Each row was made from one walk, in order. Every step used is in the known rows, and no mark comes twice. Write each row's walk.
Known rows
kidal-nogi-buzi-pivi: [-0.20  0.16 -0.21  0.02 -0.33  0.01  0.10 -0.04 -0.42  0.22 -0.07 -0.33
 -0.01  0.04 -0.06  0.08  0.37  0.09  0.27  0.06 -0.15]
kidal-duzip-sege-nogi: [-0.16  0.14  0.10 -0.19  0.17  0.26  0.06 -0.04 -0.32  0.13  0.17 -0.01
 -0.17 -0.23 -0.16  0.18  0.00  0.11  0.02 -0.14 -0.40]
kidal-nogi: [-0.09  0.19  0.06 -0.15 -0.05  0.10  0.04 -0.11 -0.29  0.07 -0.05 -0.02
  0.00  0.05 -0.22  0.12  0.07  0.00  0.17 -0.01 -0.05]
buzi-duzip-sege-pivi: [ 0.06 -0.19 -0.03 -0.24  0.17  0.07 -0.08  0.02  0.20 -0.15 -0.12 -0.25
 -0.34 -0.20  0.07  0.04 -0.06  0.17 -0.24 -0.01 -0.42]
sege-pivi: [-0.03 -0.09 -0.15  0.03  0.02 -0.03 -0.13 -0.16  0.07 -0.20 -0.01 -0.18
 -0.12 -0.11  0.16 -0.01 -0.04  0.02  0.04  0.12 -0.20]
sege-duzip: [-0.08  0.04  0.15 -0.11  0.17  0.09 -0.10  0.04  0.11  0.07 -0.14 -0.19
 -0.05 -0.16 -0.02  0.04  0.23  0.09 -0.12  0.10 -0.27]
nogi-sege: [ 0.02  0.03  0.00  0.03 -0.11  0.08 -0.04  0.10 -0.08  0.13 -0.01 -0.16
 -0.11 -0.15 -0.13  0.06  0.03 -0.21  0.03  0.00  0.10]
buzi-pivi-kidal-duzip-sege-nogi: [-0.14 -0.07 -0.08 -0.20  0.22 -0.05  0.13 -0.22 -0.19 -0.02  0.11 -0.33
 -0.09  0.02  0.02  0.11  0.05  0.12  0.06 -0.25 -0.29]
duzip-sege-nogi-buzi-pivi: [-0.18  0.03 -0.18  0.10 -0.21  0.10  0.13 -0.04 -0.25  0.05  0.10 -0.30
 -0.19 -0.33  0.04  0.07  0.31  0.07  0.16 -0.04 -0.27]
pivi-kidal: [ 0.02  0.00 -0.02 -0.02  0.15 -0.15  0.10 -0.18  0.00 -0.11 -0.06 -0.12
  0.08  0.21  0.08  0.01  0.00 -0.01  0.14 -0.13  0.11]
pivi-kidal-duzip-sege-nogi-buzi: [-0.23  0.31 -0.05 -0.09  0.12  0.13  0.22 -0.15 -0.59  0.25  0.09 -0.25
 -0.10 -0.07 -0.05  0.17  0.28  0.16  0.31 -0.21 -0.35]
buzi-nogi: [-0.07 -0.10  0.09  0.00 -0.06  0.04  0.06 -0.15 -0.31  0.06 -0.02 -0.09
 -0.07 -0.09 -0.17  0.09  0.16 -0.21  0.08 -0.11  0.22]
duzip-sege-nogi-kidal-sumop: [-0.11  0.27  0.16  0.25 -0.01  0.42  0.04 -0.14 -0.05 -0.08  0.05 -0.10
 -0.08 -0.19 -0.24  0.18 -0.16 -0.20  0.40 -0.16  0.30]
sege-nogi-kidal-duzip: [-0.18  0.29  0.16  0.07  0.02  0.31 -0.06 -0.27 -0.42  0.12 -0.10 -0.23
 -0.05 -0.23 -0.16  0.15  0.05 -0.15  0.22 -0.11  0.19]
nogi-buzi-duzip-sege-pivi-kidal: [-0.01 -0.02 -0.19 -0.12  0.14 -0.05  0.11 -0.11 -0.06 -0.05 -0.21 -0.47
 -0.26 -0.04  0.19  0.05  0.19  0.24  0.08 -0.09 -0.39]
pivi-kidal-sumop: [ 0.00  0.07  0.00  0.09  0.17 -0.03  0.09 -0.08  0.05 -0.08  0.08 -0.04
  0.19  0.38 -0.03  0.04 -0.20 -0.03  0.34 -0.07  0.25]
nogi-buzi: [-0.08  0.16 -0.13  0.14 -0.21  0.04  0.06  0.06 -0.24  0.21 -0.02 -0.11
 -0.03 -0.04  0.04  0.00  0.26  0.07  0.18  0.06 -0.07]
duzip-sege-nogi-buzi: [-0.19  0.25 -0.04  0.09 -0.12  0.25  0.16 -0.04 -0.38  0.10  0.08 -0.12
 -0.17 -0.37 -0.07  0.11  0.28  0.05  0.24 -0.06 -0.25]
duzip-sege-pivi-buzi-nogi-kidal: [-0.10 -0.04 -0.05  0.16 -0.07 -0.07 -0.10 -0.51 -0.33 -0.29 -0.31 -0.52
 -0.22 -0.37  0.17  0.12  0.10 -0.17  0.25 -0.22  0.10]
buzi-duzip-sege-nogi-kidal-pivi: [-0.05  0.17  0.18 -0.19  0.10  0.51 -0.03 -0.27 -0.09 -0.12 -0.26 -0.40
 -0.27 -0.14 -0.11  0.16 -0.04 -0.07  0.04 -0.29  0.27]
sege-nogi-kidal-pivi-buzi: [-0.18  0.33  0.06  0.12 -0.04  0.24 -0.19 -0.60 -0.45 -0.32 -0.30 -0.45
  0.09 -0.10  0.23  0.07 -0.06 -0.09  0.41 -0.15  0.47]
duzip-sege-nogi: [-0.08  0.08  0.10 -0.05  0.08  0.21  0.08 -0.08 -0.12 -0.10  0.10  0.00
 -0.15 -0.33 -0.12  0.11  0.03 -0.01  0.08 -0.12 -0.17]
buzi-nogi-kidal-duzip-sege-pivi: [-0.12 -0.01 -0.02 -0.06 -0.01  0.17  0.00 -0.31 -0.28  0.11 -0.12 -0.41
 -0.37 -0.24 -0.16  0.21  0.12 -0.14  0.09 -0.23 -0.11]
sege-nogi-kidal-pivi-buzi-duzip: [-0.13  0.24  0.19 -0.05  0.07  0.31 -0.25 -0.50 -0.43 -0.29 -0.48 -0.57
  0.02 -0.11  0.18  0.08 -0.05 -0.01  0.22 -0.17  0.49]

Which walk is each row?
[-0.07 -0.05 -0.14 -0.23  0.15  0.03 -0.05 -0.01  0.01  0.06  0.13 -0.16
 -0.27 -0.09  0.05  0.08 -0.08  0.23 -0.11 -0.01 -0.68]
kidal-duzip-sege-pivi
[-0.12  0.02 -0.27  0.24 -0.12 -0.12  0.15 -0.04 -0.06  0.08  0.08 -0.35
  0.16  0.39  0.11 -0.02  0.11  0.08  0.42  0.00  0.14]
nogi-buzi-pivi-kidal-sumop
[-0.11  0.06  0.10  0.24 -0.13 -0.04 -0.09 -0.46 -0.51 -0.11 -0.37 -0.38
  0.04 -0.18  0.05  0.09  0.16 -0.26  0.30 -0.22  0.54]
pivi-buzi-nogi-kidal
[-0.07 -0.03 -0.29  0.13 -0.13 -0.25  0.17 -0.12 -0.13  0.05 -0.08 -0.43
  0.05  0.20  0.25 -0.05  0.33  0.09  0.23 -0.06  0.03]
nogi-buzi-pivi-kidal
[-0.02  0.01  0.03 -0.26  0.13  0.06 -0.24 -0.15 -0.21 -0.18 -0.30 -0.35
  0.05  0.19  0.27  0.00 -0.11  0.23 -0.05 -0.08  0.09]
kidal-pivi-buzi-duzip
[-0.06  0.04  0.12  0.18 -0.16  0.12  0.04 -0.30 -0.28  0.03 -0.23 -0.25
 -0.09 -0.15 -0.19  0.12  0.19 -0.38  0.20 -0.22  0.57]
buzi-nogi-kidal
[-0.07  0.09 -0.11 -0.23  0.18 -0.09  0.15 -0.35 -0.13 -0.22 -0.05 -0.28
 -0.17  0.08 -0.01  0.16  0.04  0.09  0.28 -0.13 -0.36]
duzip-sege-pivi-kidal-nogi
[-0.14 -0.03  0.22 -0.07  0.01  0.22 -0.09 -0.01 -0.25  0.25 -0.18 -0.45
 -0.22 -0.39 -0.32  0.21  0.42 -0.31  0.01  0.00  0.06]
buzi-nogi-sege-duzip
[-0.03 -0.02  0.21 -0.19  0.19  0.28  0.02  0.00 -0.11 -0.07 -0.08 -0.11
 -0.23 -0.33 -0.17  0.13  0.00  0.04 -0.12 -0.14 -0.16]
buzi-duzip-sege-nogi
[-0.03  0.04  0.00 -0.27  0.13  0.06  0.05  0.15 -0.07  0.26  0.15  0.04
 -0.16  0.03 -0.10  0.09  0.00  0.21 -0.14 -0.16 -0.46]
kidal-duzip-sege
[-0.03 -0.04 -0.16 -0.10 -0.03  0.10 -0.01  0.07 -0.02  0.06 -0.14 -0.36
 -0.35 -0.23  0.09  0.05  0.19  0.23 -0.05  0.05 -0.51]
nogi-buzi-duzip-sege-pivi
[-0.17  0.04 -0.01  0.37 -0.11  0.05 -0.20 -0.52 -0.39 -0.29 -0.24 -0.49
  0.05 -0.11  0.08  0.11 -0.09 -0.23  0.52 -0.04  0.47]
sege-pivi-buzi-nogi-kidal-sumop
[-0.11 -0.02 -0.16 -0.20  0.17 -0.13 -0.19 -0.15 -0.22 -0.09  0.00 -0.26
 -0.13 -0.12  0.32  0.05 -0.07  0.35 -0.01 -0.02 -0.70]
kidal-duzip-sege-pivi-buzi
[-0.08  0.23  0.02 -0.28  0.08  0.08  0.26 -0.06 -0.44  0.22 -0.23 -0.32
 -0.14  0.13 -0.16  0.18  0.31  0.21  0.21 -0.22 -0.25]
pivi-kidal-nogi-buzi-duzip-sege
[-0.08 -0.01 -0.17 -0.12  0.26 -0.14 -0.04 -0.27 -0.12 -0.07 -0.01 -0.31
 -0.03  0.18  0.17  0.04 -0.04  0.15  0.11 -0.02 -0.30]
sege-pivi-kidal-duzip
[ 0.02 -0.07  0.12 -0.13  0.14 -0.09 -0.20 -0.06 -0.23 -0.13 -0.31 -0.23
  0.07 -0.04  0.20 -0.02 -0.05  0.18 -0.10 -0.03 -0.01]
pivi-buzi-duzip
[-0.09  0.19  0.29  0.11  0.12  0.32 -0.15 -0.21 -0.27 -0.21 -0.26 -0.32
 -0.01 -0.23 -0.05  0.15 -0.20 -0.02  0.29 -0.19  0.30]
pivi-buzi-duzip-sege-nogi-kidal-sumop
[-0.16  0.16  0.10  0.03 -0.06  0.30  0.01 -0.04 -0.50  0.11 -0.16 -0.27
 -0.09 -0.30 -0.10  0.08  0.28  0.03  0.13  0.04  0.01]
sege-nogi-buzi-duzip
[-0.16  0.17 -0.08 -0.05 -0.13 -0.03 -0.25 -0.28 -0.54 -0.15 -0.21 -0.49
 -0.06 -0.25  0.06  0.14  0.03 -0.07  0.36  0.13 -0.16]
kidal-nogi-sege-pivi-buzi
[-0.11  0.12 -0.12 -0.03  0.07 -0.05 -0.19 -0.31 -0.20 -0.10 -0.20 -0.43
 -0.16 -0.18  0.29  0.08 -0.08  0.17  0.12 -0.12 -0.34]
nogi-kidal-duzip-sege-pivi-buzi
[-0.01 -0.12 -0.03 -0.08  0.03 -0.05 -0.35 -0.11 -0.21 -0.21 -0.34 -0.58
 -0.14 -0.31  0.21  0.03 -0.06  0.02 -0.03  0.11 -0.11]
nogi-sege-pivi-buzi-duzip
[-0.22  0.08  0.14 -0.20  0.04  0.21 -0.25 -0.26 -0.48  0.04 -0.31 -0.69
 -0.11 -0.19 -0.01  0.19  0.32 -0.15  0.14 -0.06  0.12]
kidal-pivi-buzi-nogi-sege-duzip
[-0.09 -0.08 -0.05  0.16  0.01  0.06 -0.01 -0.28 -0.25 -0.09  0.01 -0.49
 -0.09  0.04 -0.22  0.17 -0.06 -0.41  0.49 -0.05  0.35]
buzi-nogi-sege-pivi-kidal-sumop
